Every row comes from one small tree of marks. The marks that hang from a mark follow it in brackets, in alphabetical order. Every link used is in the known rows. Which tree was each row made from?
Known rows
zodi[fepem[teter] zalo]: [  6.0  13.4  -2.9  52.0 -14.8 -44.4  22.5  49.4 -30.4  38.5   2.4 -10.6
 -57.9   6.8   8.8   7.4]
zalo[gozo pidak zodi]: [ -0.3  11.1   8.7  54.6 -19.7 -37.9  -4.8  56.7 -30.2  30.4  13.0   0.5
 -40.1  -4.7 -18.8  22.3]
fepem[teter[zalo] zodi]: [ -1.6   8.0  20.1  43.7   1.4 -21.4  20.2  36.9 -37.1  51.7   4.6 -16.5
 -74.5   1.2   3.1  33.4]
teter[zalo[gozo zodi[fepem]]]: [ -1.4   9.1  11.5  62.7 -15.8 -36.2  18.7  54.8 -24.6  36.5   4.2  -6.3
 -62.6  -9.6  -2.5  28.4]
rabe[gozo[zalo[pidak zodi[fepem[teter]]]]]: [-10.2   6.1  18.6  56.1 -24.3 -44.0  21.7  43.1 -40.0  37.9   5.1 -22.3
 -71.0 -12.9  -4.4  32.1]
teter[zalo[zodi]]: [ -2.3   0.7  10.9  52.2 -11.7 -23.4  -2.3  39.4 -33.3  33.8   3.7  -2.4
 -53.3  -1.2  -7.9  30.6]
redabed[rabe[gozo[zalo[pidak]]]]: [  1.3 -16.0   9.1  40.8 -12.5 -33.0   0.1  -7.5 -50.9  21.8   0.1   4.1
 -35.3   5.1 -13.2  30.7]
pidak[vifo zalo[zodi]]: [  1.1   5.2   4.2  56.0  -1.3 -24.8  -7.0  48.1 -25.7  49.3  12.3  -4.9
 -55.0  17.7 -33.8  16.7]
zodi[fepem]: [  8.4   5.7  -3.8  49.0  -9.6 -33.7   1.0  34.2 -20.0  32.0   2.7   5.2
 -43.6  11.4  -1.8   3.9]
gozo[zalo[pidak[vifo] zodi[fepem[teter]]]]: [-22.0  19.6  11.0  58.9 -26.0 -37.7  16.3  64.4 -31.5  51.3  14.7 -27.5
 -77.4  -2.4 -14.9  17.3]
pidak[vifo]: [  4.4   0.8   1.4  44.6  -2.1 -26.0 -10.6  29.1 -20.2  41.3  12.5   7.8
 -39.3  23.3 -18.5   5.7]
redabed[rabe[gozo[zalo[zodi[fepem[teter]]]]]]: [ -1.3  -4.1   1.2  54.5 -11.7 -42.2  29.5  17.3 -44.1  35.7  -0.1 -19.4
 -61.4 -13.6   0.8  38.0]
zodi[fepem zalo[gozo pidak[vifo]]]: [ -5.4  13.7   5.4  57.3 -22.5 -51.4  13.0  62.6 -28.3  36.2  11.3  -7.3
 -51.0  13.8 -12.8   2.6]
redabed[rabe[gozo[zalo[pidak zodi[fepem]]]]]: [ -9.4  -7.6   4.3  53.1 -22.8 -43.9  10.1  19.6 -50.4  21.2  -1.4 -13.5
 -48.7  -9.7  -9.6  33.2]
zodi[fepem zalo]: [  5.6   4.9  -5.0  50.8 -16.4 -41.8   8.4  42.9 -27.6  26.8  -0.5  -1.5
 -45.6  12.3   5.4   4.3]
redabed[rabe[gozo[zalo]]]: [  9.5 -21.7   4.4  41.3  -3.1 -28.3   5.0 -16.3 -41.3  24.8  -1.7   8.4
 -34.7   7.3  -6.3  32.6]
zalo[pidak[vifo] zodi[fepem]]: [-15.1  14.7   1.1  56.8 -21.6 -41.7  -5.2  65.1 -29.1  38.1  12.2 -14.4
 -53.4   5.4 -21.6   6.3]

Which tree is each row?
[ -8.6  21.0  19.2  59.2 -16.4 -41.2  28.1  57.4 -31.0  56.7  13.4 -13.3
 -75.9   3.0 -12.1  15.5] => zodi[fepem[teter[zalo[gozo pidak[vifo]]]]]
[ -6.3   5.3   4.9  46.7 -18.3 -38.4  -7.9  46.6 -37.0  33.6  10.9  -2.7
 -41.9  22.2 -18.0   4.4] => zodi[zalo[pidak[vifo]]]
[ -9.1   9.9  16.5  48.3 -11.0 -41.5   9.7  61.1 -35.3  41.3  14.0 -16.1
 -55.4  13.0 -15.5  18.0] => fepem[zodi[zalo[gozo pidak[vifo]]]]
[-13.9  -6.3  22.7  50.8 -17.3 -33.5  -4.3  31.6 -36.8  35.3  12.0 -10.5
 -54.0   4.6 -24.9  31.4] => rabe[gozo[zalo[pidak[vifo] zodi]]]
[-10.4  25.8   7.0  62.5 -20.1 -49.4  19.6  77.3 -26.7  52.1  19.2 -20.7
 -66.8  -5.1 -18.8  13.1] => zalo[gozo pidak[vifo] zodi[fepem[teter]]]
[  0.7  17.0  -2.8  56.8 -13.3 -39.4  14.9  58.1 -25.7  42.4   7.2 -14.9
 -61.2  -6.9  -0.7  15.8] => zalo[zodi[fepem[teter]]]
[  2.2   9.3   7.7  43.1  -3.1 -34.8  19.5  48.1 -37.1  43.3   5.3 -19.9
 -62.4   6.0   6.2  22.7] => fepem[teter zodi[zalo]]
[  4.7  18.5   0.3  61.6  -7.6 -35.4  19.2  59.8 -28.8  51.4   5.6 -16.5
 -71.5   0.4 -13.0  17.6] => pidak[zalo[zodi[fepem[teter]]]]
[  2.2  22.0   5.8  67.9  -4.4 -40.3  28.5  70.4 -19.8  63.6  15.9 -18.6
 -76.8   4.1 -24.4  17.1] => pidak[vifo zalo[gozo zodi[fepem[teter]]]]
[  2.1  12.4  16.8  58.4 -10.0 -30.9  22.5  51.6 -30.8  47.7  10.6  -8.6
 -66.1 -12.0  -4.6  37.9] => fepem[teter[zalo[gozo zodi]]]
[-11.6   4.4  12.0  50.2 -25.5 -26.0  -7.9  44.2 -34.5  29.5   8.6  -6.8
 -51.2  -1.6 -14.4  25.9] => gozo[zalo[pidak zodi]]
[  1.8 -18.1   3.8  47.5  -8.2 -31.5   4.1   0.6 -44.5  23.3   0.3  -2.9
 -39.3  -4.7  -9.5  41.7] => redabed[rabe[gozo[zalo[zodi]]]]
[  2.1  13.4   4.7  67.1  -5.4 -37.2  14.3  64.3 -16.7  52.2  12.6  -8.9
 -64.0   9.9 -28.6  14.5] => pidak[vifo zalo[gozo zodi[fepem]]]
[  1.0 -10.4  22.2  43.1 -15.3 -29.7  -2.0   9.8 -37.2  26.2   3.4   4.8
 -44.5   8.0 -11.2  26.8] => rabe[gozo[zalo[pidak]]]
[-12.5  17.0  30.4  50.5  -5.0 -31.3  25.1  56.2 -38.3  61.3  16.6 -22.2
 -79.7   2.3 -15.0  31.2] => fepem[teter[zalo[gozo pidak[vifo]]] zodi]
